What can hang from each mark:
z_462: z_67 z_120 z_375 z_866
z_120: z_67
z_866: z_462
z_67: z_120 z_193 z_462 z_866
z_180: z_375 z_866
z_375: z_180

Each row was made from one small tree. Brackets hold a mark, then the marks that hang from it, in the order of their numbers. Every link used is in the known rows. Write each row's tree.
Known rows:
[z_866 [z_462 [z_67 z_120] z_375]]: [ 28.9  -6.7 -11.2 -31.0  -8.9 -32.4 -18.6 -17.0  -7.5  10.6  38.4   5.6
 -25.3  -5.0   8.8  37.0 -14.5 -41.7  -9.9  49.8  10.7  23.6  -7.2  32.5
 -33.7  13.6]
[z_180 z_375 [z_866 z_462]]: [ 44.0  14.1 -10.1 -32.5  -4.1   3.9  -6.0 -32.0   2.3  11.8  -5.7  -1.2
   0.8 -37.6  23.3  20.6   4.8   4.4  22.4  29.3  17.2 -14.2  -5.4  -7.5
 -15.8  25.3]
[z_375 [z_180 [z_866 [z_462 [z_120 z_67]]]]]: [ 50.9   0.3 -15.8 -30.3 -19.4 -34.0 -19.7  -8.3  11.6   3.8  12.4  -2.6
 -20.5 -36.9  -8.8  30.5   1.7 -20.3  15.1  31.0  23.4  24.3  -1.0  45.6
 -24.6  10.4]
[z_120 [z_67 z_193 [z_462 z_375] z_866]]: [ 33.1 -34.4  16.1 -27.7 -30.5 -53.9 -17.9 -38.3  -7.1  -7.6  56.9  -7.2
 -33.1   0.6  -9.4  27.8 -32.2 -21.8 -11.6  53.9  12.0  63.7   4.7  26.6
 -23.2  -5.5]
[z_866 [z_462 z_120 [z_375 z_180]]]: [ 49.8   1.3 -13.6 -32.8  -9.9 -32.5 -30.3 -30.0   7.5   6.6  23.3  -8.1
 -21.4  -5.9  -5.1  28.8  -2.5 -28.7  27.3  35.4  23.6  -1.2  -1.2  44.5
 -26.7  22.5]
[z_120 [z_67 z_193 z_462 z_866]]: [ 36.4 -39.3  21.1 -25.8 -23.0 -52.5  -7.2 -32.3  -3.0  -2.2  44.0  -1.0
 -25.1  -0.4 -19.1  22.7 -18.0 -13.1 -20.9  46.3   9.5  41.9   0.7  20.5
 -18.8 -12.7]
[z_375 [z_180 z_866]]: [ 37.9  -2.9   6.4 -24.3 -11.8  -1.2 -27.2 -32.8   5.3   1.6  -2.2  -5.4
 -10.3 -26.2 -10.2  16.5  18.1  15.7  33.0  19.0  22.1  30.4   1.6  -1.2
 -14.7  16.5]
[z_67 z_193]: [ 36.2 -19.3  18.6 -10.3  -8.8 -30.0 -13.5 -39.5   1.8  13.2  22.0   2.5
 -12.4   9.0  -0.5  22.6  12.3   8.5   6.8  38.6  12.4  15.5 -12.1   7.6
 -17.3   4.5]
[z_67 [z_462 [z_375 z_180]] z_866]: [ 34.7 -21.6  10.3 -40.1 -18.9 -20.7 -30.7 -45.1  -4.5 -11.1  30.1 -15.5
 -23.4  -7.3 -25.8  14.4 -16.0 -13.2  19.8  30.7  20.2  29.7  13.1  11.9
 -19.2  11.4]
[z_120 z_67]: [ 29.1 -16.2   8.2 -13.1 -12.4 -36.4 -21.7 -28.3  -1.8  15.7  22.4   3.6
 -13.7  -5.0   2.7  23.5   7.9  -6.9  10.2  39.1  16.7  53.1   0.7   7.5
 -20.7   1.8]
[z_866 [z_462 [z_120 z_67] [z_375 z_180]]]: [ 48.4  -3.2 -20.0 -27.2 -16.9 -47.6 -32.3 -21.0   7.2   8.2  34.1  -7.9
 -29.2 -13.5  -0.9  33.1  -8.8 -35.7  19.3  41.6  25.2  31.3   2.6  59.6
 -30.3  13.2]
[z_67 [z_462 z_375]]: [ 26.4 -18.3   9.3 -31.4 -13.2 -32.3 -19.6 -44.3  -4.1   0.1  40.0  -4.3
 -12.1  -9.3   4.9  26.7 -11.5 -15.5  17.9  45.9  18.2   9.0   0.9  -4.3
 -19.6  19.8]
[z_462 [z_67 z_866] z_120]: [ 26.5 -13.4  13.4 -28.2  -2.2 -47.6 -29.5 -20.1   0.2   5.7  26.4   1.9
 -33.7  27.3 -32.7  19.3   3.5 -45.1 -16.1  40.2  -1.9   0.0   2.4  24.7
 -25.6  -5.3]
[z_67 z_120 z_462]: [ 18.3 -29.0  10.9 -37.0  -8.7 -34.2  -4.5 -27.2  -5.4  -1.8  50.9   9.0
  -2.0  -3.3 -12.4  24.4  -8.0  -9.2  -3.3  44.2  11.2  -2.1  -7.3  -8.0
 -20.1   8.4]
[z_67 z_120]: [ 18.5 -18.7  10.3 -25.5  -5.5 -27.7 -14.5 -26.1  -8.9   6.7  34.6  10.3
  -4.6  10.1  -8.2  22.3   2.4  -0.4   5.6  38.6  13.5  25.8  -5.6  -4.5
 -22.1   7.4]
[z_180 z_866]: [ 29.4  -4.6  13.4 -22.4 -13.2 -10.9 -18.0 -31.8  -3.7   3.2   5.4   2.6
  -8.6 -19.2  -0.9  21.6   9.7   9.3  21.1  29.6  16.4  27.5   0.4 -15.3
 -16.6  16.6]
[z_180 z_375 z_866]: [ 29.1   8.6   4.4 -24.1  -1.8  -0.1 -17.7 -38.8   3.5   8.4   5.8  -3.1
   0.1 -22.9  15.8  16.4  12.3  15.4  29.6  29.4  11.0   0.4  -4.5 -22.2
 -11.6  19.4]
[z_180 z_375 [z_866 [z_462 z_67]]]: [ 41.2  16.2 -14.2 -26.7   2.0  -1.3 -11.1 -22.2   8.6  16.8  -3.9  -1.0
 -11.8 -34.1  23.4  24.4  11.0 -16.7   5.6  34.8   7.7 -25.5 -10.9  10.8
 -19.8  17.8]
[z_462 z_67 z_120 z_375 z_866]: [ 23.6  -8.0   0.1 -23.9   3.4 -49.2 -50.3 -33.4   1.8   1.7  30.6  -9.7
 -39.5  31.0 -10.1  36.8  -0.5 -60.9   6.4  50.7   5.3  14.8  -4.5  32.1
 -36.8   3.0]
[z_462 [z_120 z_67]]: [ 30.3 -14.2   4.7 -18.5  -9.2 -59.5 -25.0 -20.5   3.5  12.0  39.1   5.7
 -19.8   8.3  -7.5  29.1   4.3 -25.2   3.6  46.1  10.6  24.6  -1.0  23.7
 -24.1   0.3]
[z_120 [z_67 [z_462 z_375]]]: [ 25.9 -22.7   3.8 -24.6 -19.9 -48.1 -22.2 -35.5  -3.2   0.7  50.5  -3.1
 -20.7 -17.8  11.1  31.9 -17.2 -24.1  10.5  52.5  17.7  43.8   2.5  11.6
 -23.1   9.7]
[z_67 z_193 [z_462 z_120 z_375] z_866]: [ 33.9 -28.7  19.4 -36.6 -20.1 -61.2 -18.4 -39.3  -3.1 -14.4  63.1  -6.2
 -30.9  22.6 -25.6  26.9 -29.5 -29.9  -9.0  53.6   5.5   4.5   0.4  25.9
 -21.5   2.0]

Write each row's tree:
[ 46.0  -5.7  -5.9 -20.0  -8.7 -55.7 -21.0 -24.0   7.6  12.3  40.9  -0.7
 -37.1   9.3   6.4  40.8  -8.1 -46.7 -12.8  56.9   5.7 -10.2 -16.5  61.5
 -30.5   7.0]  [z_866 [z_462 [z_67 z_193] z_120 z_375]]
[ 33.9 -20.2  18.2 -18.7  -6.5 -56.6 -23.7 -23.6   4.9   5.0  36.2   1.2
 -37.8  34.2 -31.9  24.2   1.7 -36.4 -25.7  46.5  -4.7   0.5  -7.2  38.0
 -23.6 -13.1]  [z_462 [z_67 z_193 z_866] z_120]
[ 34.1   0.9   2.1 -25.6 -17.7  -3.2 -37.8 -38.7   1.0  -4.0  11.5 -12.3
 -18.6 -26.6  -1.8  22.1   3.0   8.2  43.1  26.6  25.4  47.4   5.6   5.0
 -18.5  24.1]  [z_462 [z_375 [z_180 z_866]]]
[ 25.9 -35.4  15.2 -28.3 -11.4 -43.7   0.4 -30.2  -0.9  -4.1  60.6   7.3
  -4.7   2.9 -10.4  28.1 -10.8   0.8 -12.8  50.2   8.2   1.9 -16.6   7.2
 -18.5   0.7]  [z_67 z_120 z_193 z_462]
[ 41.2   7.0  -7.8 -36.5 -18.3 -31.0 -18.5 -24.2  -4.2  -1.6  24.0   0.1
 -20.8 -20.9   5.6  35.1 -14.7 -26.5  18.0  41.6  19.1  11.5  -0.2  20.8
 -26.0  27.1]  [z_180 [z_866 [z_462 z_120 z_375]]]
[ 40.5 -28.3   4.8 -25.7 -11.1 -27.3 -36.2 -55.5   7.7 -12.6  30.1 -21.5
 -22.0   8.2 -11.9  29.8  -7.1 -11.6  23.5  39.9  22.0  22.7  -7.8  28.1
 -24.6   4.7]  [z_67 z_193 [z_462 [z_375 z_180] z_866]]
[ 36.3  -5.0 -17.4 -31.2  -7.2 -21.5 -28.8 -16.6   1.7   8.6  30.4  -3.5
 -26.5 -11.4  -1.1  32.0  -6.4 -33.9   4.6  40.4  17.6  22.4  -7.3  46.0
 -32.9  13.1]  [z_866 [z_462 [z_67 z_120] [z_375 z_180]]]
[ 36.0 -26.2   7.6 -12.8  -6.4 -64.4 -31.4 -30.3   6.5   2.7  36.6  -3.8
 -29.8  29.7 -15.2  35.9   1.0 -30.2  -3.4  50.2  10.4  38.9 -12.7  39.8
 -30.1 -15.5]  [z_462 [z_120 [z_67 z_193]] z_866]
[ 33.6 -25.0  -3.8 -28.7 -14.8 -34.8 -43.6 -42.2   4.9  -8.3  29.5 -20.5
 -27.3 -11.2  -8.7  31.9 -11.4 -31.2  25.9  41.2  25.7  53.8   2.6  28.1
 -30.2   3.0]  [z_120 [z_67 [z_462 [z_375 z_180] z_866]]]
[ 42.9  -7.0   5.5 -37.4 -18.7 -19.7 -18.2 -35.1 -17.3   5.7  11.1  -2.7
 -26.4  -2.8  -4.0  21.6 -20.4 -23.0   8.8  33.7  20.9  46.7  12.5  13.4
 -26.4  17.0]  [z_67 [z_866 [z_462 z_375]]]
[ 50.5  -0.8  -9.5 -27.3 -13.5 -10.7 -27.4 -37.3   0.5  10.4   6.0  -9.7
 -15.8 -20.0   5.9  24.6  -0.1 -10.0  33.0  28.1  29.6  27.9   2.0  29.8
 -24.7  25.8]  [z_866 [z_462 [z_375 z_180]]]
[ 18.5 -33.4  17.1 -46.1 -13.8 -34.4  -6.4 -26.7 -13.9 -10.4  46.7   6.2
 -12.8   3.6 -33.1  17.1 -21.2 -16.1 -13.9  39.6   7.5  20.1   4.3  -8.2
 -21.8   1.0]  [z_67 z_120 z_462 z_866]
[ 45.2  -8.7   4.7 -39.6 -11.1 -39.6 -11.2 -21.6  -7.2   5.1  15.0   4.3
 -21.2  10.1 -26.2  20.4  -8.5 -32.7  -6.3  33.4  11.5   4.2   4.9  22.6
 -25.9   7.3]  [z_67 [z_866 [z_462 z_120]]]
[ 51.2   2.6  -7.7 -30.9 -15.8   3.1 -14.2 -25.3   4.4   4.4 -12.5  -3.3
  -8.3 -43.0  -2.7  21.4  11.6   6.6  27.4  18.6  26.4  18.6  -0.7  13.6
 -18.3  22.4]  [z_375 [z_180 [z_866 z_462]]]
[ 38.9 -11.8  -5.8 -45.1 -20.2 -15.7 -23.9 -26.2 -12.3  -2.9  26.5  -5.5
 -24.7  -3.4 -22.4  20.5 -25.0 -18.9   9.1  29.0  24.4  56.6   9.6  30.8
 -31.0  13.4]  [z_67 z_120 [z_866 [z_462 [z_375 z_180]]]]
[ 16.9 -21.7  13.8 -31.5  -5.9 -31.8 -21.8 -17.3 -11.2   2.8  33.2   6.5
 -29.4  19.6 -29.3  19.6  -4.2 -30.6 -22.9  39.8   0.8  37.2   1.6  10.4
 -27.3  -6.9]  [z_462 [z_67 z_120 z_866]]
[ 30.7 -12.1   6.4 -12.6  -6.0 -59.7 -32.5 -30.6   8.7   8.0  51.4  -2.8
 -36.4  26.2  -2.3  36.6  -0.5 -38.0  -5.9  58.5   0.6  -0.2 -13.7  47.3
 -27.0   1.6]  [z_462 [z_67 z_193] z_120 z_375]
[ 47.2   8.5  -8.5 -18.6  -1.8  -8.7  -5.0 -25.1  13.9  15.2   5.2  -2.7
 -14.3 -28.2  24.2  28.2   8.9  -7.3  -4.7  40.6   4.0 -25.1 -21.5  24.2
 -17.7   9.6]  [z_180 z_375 [z_866 [z_462 [z_67 z_193]]]]
[ 49.5  -9.7  -7.7 -32.9 -26.1 -25.3 -30.3 -28.0  -6.9   4.9  13.5 -11.6
 -33.8 -15.6 -11.4  23.1 -18.3 -26.9  13.8  30.2  26.7  82.6  15.1  43.5
 -28.9   8.0]  [z_120 [z_67 [z_866 [z_462 [z_375 z_180]]]]]
[ 22.2 -35.8   8.3 -32.3 -11.0 -43.8 -22.3 -43.0  -7.7 -15.6  60.8  -7.4
 -19.3  17.4  -9.6  37.0 -28.1 -20.8  -0.4  55.4  13.4  30.0 -13.8  14.3
 -30.6  -0.1]  [z_67 z_120 z_193 [z_462 z_375 z_866]]
[ 48.3 -19.0   4.5 -23.1 -29.7 -42.8 -15.5 -30.2 -10.9   7.2  30.4  -4.1
 -36.4  -1.6   2.0  31.0 -28.9 -23.1  -9.9  46.6  18.0  81.3   4.6  43.8
 -28.8  -0.9]  [z_120 [z_67 z_193 [z_866 [z_462 z_375]]]]
[ 30.7  -3.4  -7.5 -33.2 -10.7 -17.3  -5.7  -4.6  -3.5   5.4  17.3  10.5
 -18.5 -28.0   0.5  32.4  -3.6 -24.5 -13.8  39.7   9.6  15.0 -10.9  16.5
 -29.4  10.2]  [z_180 [z_866 [z_462 [z_67 z_120]]]]
[ 33.5 -21.1   0.9 -33.1  -7.6 -19.9 -41.2 -51.4   3.2 -10.3  20.6 -20.8
 -20.5  -2.4 -11.3  26.0  -4.5 -21.6  34.3  34.2  25.2  22.1   1.5  12.0
 -26.0  11.9]  [z_67 [z_462 [z_375 z_180] z_866]]
[ 46.3  -7.3  -3.9 -14.4 -11.8 -34.8 -17.6 -30.7   2.2  15.7  24.0  -1.5
 -31.8  -3.3  17.2  35.3  -4.4 -31.0  -7.4  50.5  11.2  18.0 -13.4  47.4
 -28.1   9.5]  [z_866 [z_462 [z_67 z_193] z_375]]
[ 32.1  -6.5  -6.6 -22.0   3.8 -38.8 -60.6 -34.6  11.5  -0.6  23.1 -18.4
 -40.1  24.6 -20.1  32.8   7.9 -52.9  19.6  40.9  11.4  11.9  -3.0  47.4
 -35.4   3.0]  [z_462 z_67 z_120 [z_375 z_180] z_866]
[ 20.2 -15.2  -6.6 -25.5   0.6 -21.6 -51.8 -30.9   0.4  -2.5  30.4 -13.8
 -33.7  17.4 -16.5  32.5  -1.0 -37.6  13.0  40.1  13.3  44.7  -4.5  32.4
 -37.4   0.9]  [z_462 [z_67 z_120] [z_375 z_180] z_866]
[ 33.8 -26.0   5.8 -35.7 -26.3 -37.1 -32.7 -36.6  -3.4  -9.1  40.4 -15.3
 -30.6 -12.0 -21.8  20.6 -21.9 -23.8  11.8  37.8  21.5  61.9  16.1  25.7
 -22.4   2.4]  [z_120 [z_67 [z_462 [z_375 z_180]] z_866]]
[ 32.6  -9.5   7.7 -25.4 -11.0 -18.9 -46.4 -34.9  -0.3   2.6  16.3 -14.6
 -40.2   8.4 -21.5  17.2   0.4 -28.7  10.9  31.1  13.2  47.9  11.3  30.7
 -25.7   4.7]  [z_462 [z_67 z_866] [z_375 z_180]]
[ 30.5   2.6  -3.0 -20.9 -12.2  -8.0 -43.2 -30.6   7.5   1.4  12.2 -12.7
 -29.8 -24.6  -0.8  25.9   9.4 -13.5  27.0  32.3  16.0  39.3   0.5  22.0
 -22.6  17.2]  [z_462 z_67 [z_375 [z_180 z_866]]]
[ 34.6 -19.4   7.7 -47.0 -16.5 -43.4 -34.2 -37.9   2.0 -14.6  45.8 -13.6
 -27.3   7.5 -37.3  18.3 -19.0 -31.3  14.3  37.8  14.2  -0.4  11.2  26.5
 -21.2   9.8]  [z_67 [z_462 z_120 [z_375 z_180]] z_866]
[ 35.7 -27.0  15.9 -25.9  -8.7 -59.5  -5.9 -33.9  10.8  -1.6  53.1   2.3
 -11.8  11.1 -14.4  28.0  -1.7 -14.6  -6.0  51.4   5.7 -36.4 -16.6  20.0
 -17.0   2.5]  [z_67 z_193 [z_462 z_120]]
[ 50.5 -15.6  -2.9 -16.8 -15.8 -64.2  -5.9 -16.8   7.1  14.3  36.5   6.5
 -21.1   0.0   1.1  37.0  -4.4 -26.9 -12.8  51.0  13.2  14.5 -13.4  55.9
 -25.9  -2.9]  [z_866 [z_462 [z_120 [z_67 z_193]]]]
[ 46.9   1.2 -14.2 -22.4  -7.6 -16.3 -32.5 -28.2   7.3  15.9   7.5 -10.3
 -28.4 -18.9   5.8  28.3   6.7 -31.7  16.4  33.8  20.5  16.4  -3.2  46.0
 -28.8  18.2]  [z_866 [z_462 z_67 [z_375 z_180]]]
[ 44.1  16.5 -11.8 -36.7  -0.9 -17.9  -8.6 -24.1   8.3   7.7  12.5  -0.2
  -4.0 -24.1  12.8  25.5   1.5 -12.7  17.0  35.3  10.7 -44.8  -8.8   8.3
 -18.6  22.3]  [z_180 z_375 [z_866 [z_462 z_120]]]
[ 16.0 -24.3   7.0 -39.5 -13.9 -38.0 -15.2 -33.4  -9.9  -8.3  63.8   2.1
 -11.2  -1.6  -1.8  30.7 -24.0 -15.3   6.0  50.6  14.7  18.4  -2.7  -1.7
 -24.2  15.6]  [z_67 z_120 [z_462 z_375]]
[ 51.4 -16.5   9.6 -32.3 -14.7 -46.5  -5.8 -25.7  -2.4   4.0  24.1   3.5
 -25.6  15.7 -24.3  23.5 -11.5 -24.8 -15.6  39.6   8.9   2.2  -5.5  40.0
 -24.0   0.0]  [z_67 z_193 [z_866 [z_462 z_120]]]
[ 34.0  -9.2   2.0 -36.3 -21.0 -12.1 -27.5 -40.3   4.1 -12.7  25.5 -12.7
 -15.4 -38.2  -4.2  23.9  -6.9   0.3  34.7  32.0  22.9  18.1   4.5   1.7
 -16.0  24.3]  [z_67 [z_462 [z_375 [z_180 z_866]]]]
[ 32.1 -34.7   6.4 -19.9 -17.3 -53.7 -28.4 -45.3  -1.1  -6.7  47.0 -13.0
 -29.3   3.1   3.8  39.6 -22.0 -28.7   2.8  56.6  16.6  59.9  -7.7  28.3
 -29.5  -4.7]  [z_120 [z_67 z_193 [z_462 z_375 z_866]]]
[ 55.4  -2.6  -6.6 -18.0 -12.9  -9.6 -14.9 -19.5  15.0   8.8  -2.7  -5.3
 -23.2 -34.1  -2.5  28.6  15.5  -7.2   1.1  30.2  15.2   9.5 -15.9  46.0
 -21.0   7.1]  [z_375 [z_180 [z_866 [z_462 [z_67 z_193]]]]]
[ 20.2 -24.1   5.4 -17.9  -2.7 -41.0 -36.2 -32.5  -4.7  -2.1  46.7  -6.3
 -35.8  30.7  -4.3  39.3 -11.3 -34.8  -9.3  55.6   4.9  48.9 -16.6  34.0
 -37.3  -7.9]  [z_462 [z_67 z_120 z_193] z_375 z_866]
[ 33.8 -12.8  -8.6 -21.7  -9.2 -48.9 -56.7 -34.2   5.9  -2.2  32.3 -17.4
 -35.2  13.6 -15.5  34.7  -4.5 -40.2  28.5  41.0  20.5  55.3   3.0  46.9
 -34.5  -0.2]  [z_462 [z_120 z_67] [z_375 z_180] z_866]
[ 25.7 -22.5   6.9 -32.8  -7.1 -29.7 -30.8 -50.7  -6.7  -8.6  28.7 -11.8
 -19.0   4.0  -3.5  30.5 -13.6 -28.2  21.6  43.9  18.5  27.9  -0.3  -3.3
 -27.7  12.4]  [z_67 [z_462 z_375 z_866]]
[ 49.3 -12.3   5.9 -33.3 -19.7 -49.3 -15.9 -32.1  -7.7  -1.2  37.5  -2.7
 -34.1  19.3 -13.9  29.9 -26.3 -31.3  -7.2  47.3  11.4  19.8  -0.3  44.1
 -28.1   7.0]  [z_67 z_193 [z_866 [z_462 z_120 z_375]]]
[ 37.7 -20.9   4.5 -37.1 -23.5 -34.5  -8.0 -27.7 -17.7  -2.8  43.8   2.1
 -27.4  11.0 -11.5  29.0 -35.7 -15.5 -14.0  45.9  14.3  58.1  -1.7  31.3
 -30.0   5.2]  [z_67 z_120 z_193 [z_866 [z_462 z_375]]]
[ 19.3 -33.0   8.3 -39.0  -2.0 -32.1 -16.8 -33.5  -7.9 -10.6  38.9   0.0
  -8.4   8.6 -19.6  28.7 -10.9 -21.9   0.4  42.7  14.1  13.1  -8.2  -7.0
 -28.9   1.5]  [z_67 z_120 [z_462 z_866]]
[ 26.2 -15.7   7.0 -35.0 -10.5 -54.2 -22.8 -36.2   0.8  -5.2  57.7  -3.0
 -17.8   6.9  -5.5  30.0 -14.5 -31.9  12.2  51.8  12.1 -21.1  -0.4  12.2
 -21.9  16.9]  [z_67 [z_462 z_120 z_375]]
[ 20.5  -3.6  -5.8 -28.4 -12.8 -14.7 -38.9 -20.1   1.8  -6.2  35.3  -7.3
 -28.0 -16.1  -8.1  30.1  -2.2 -14.9  14.3  37.8  12.8  43.4  -3.3  23.0
 -26.8  12.3]  [z_462 [z_67 z_120] [z_375 [z_180 z_866]]]
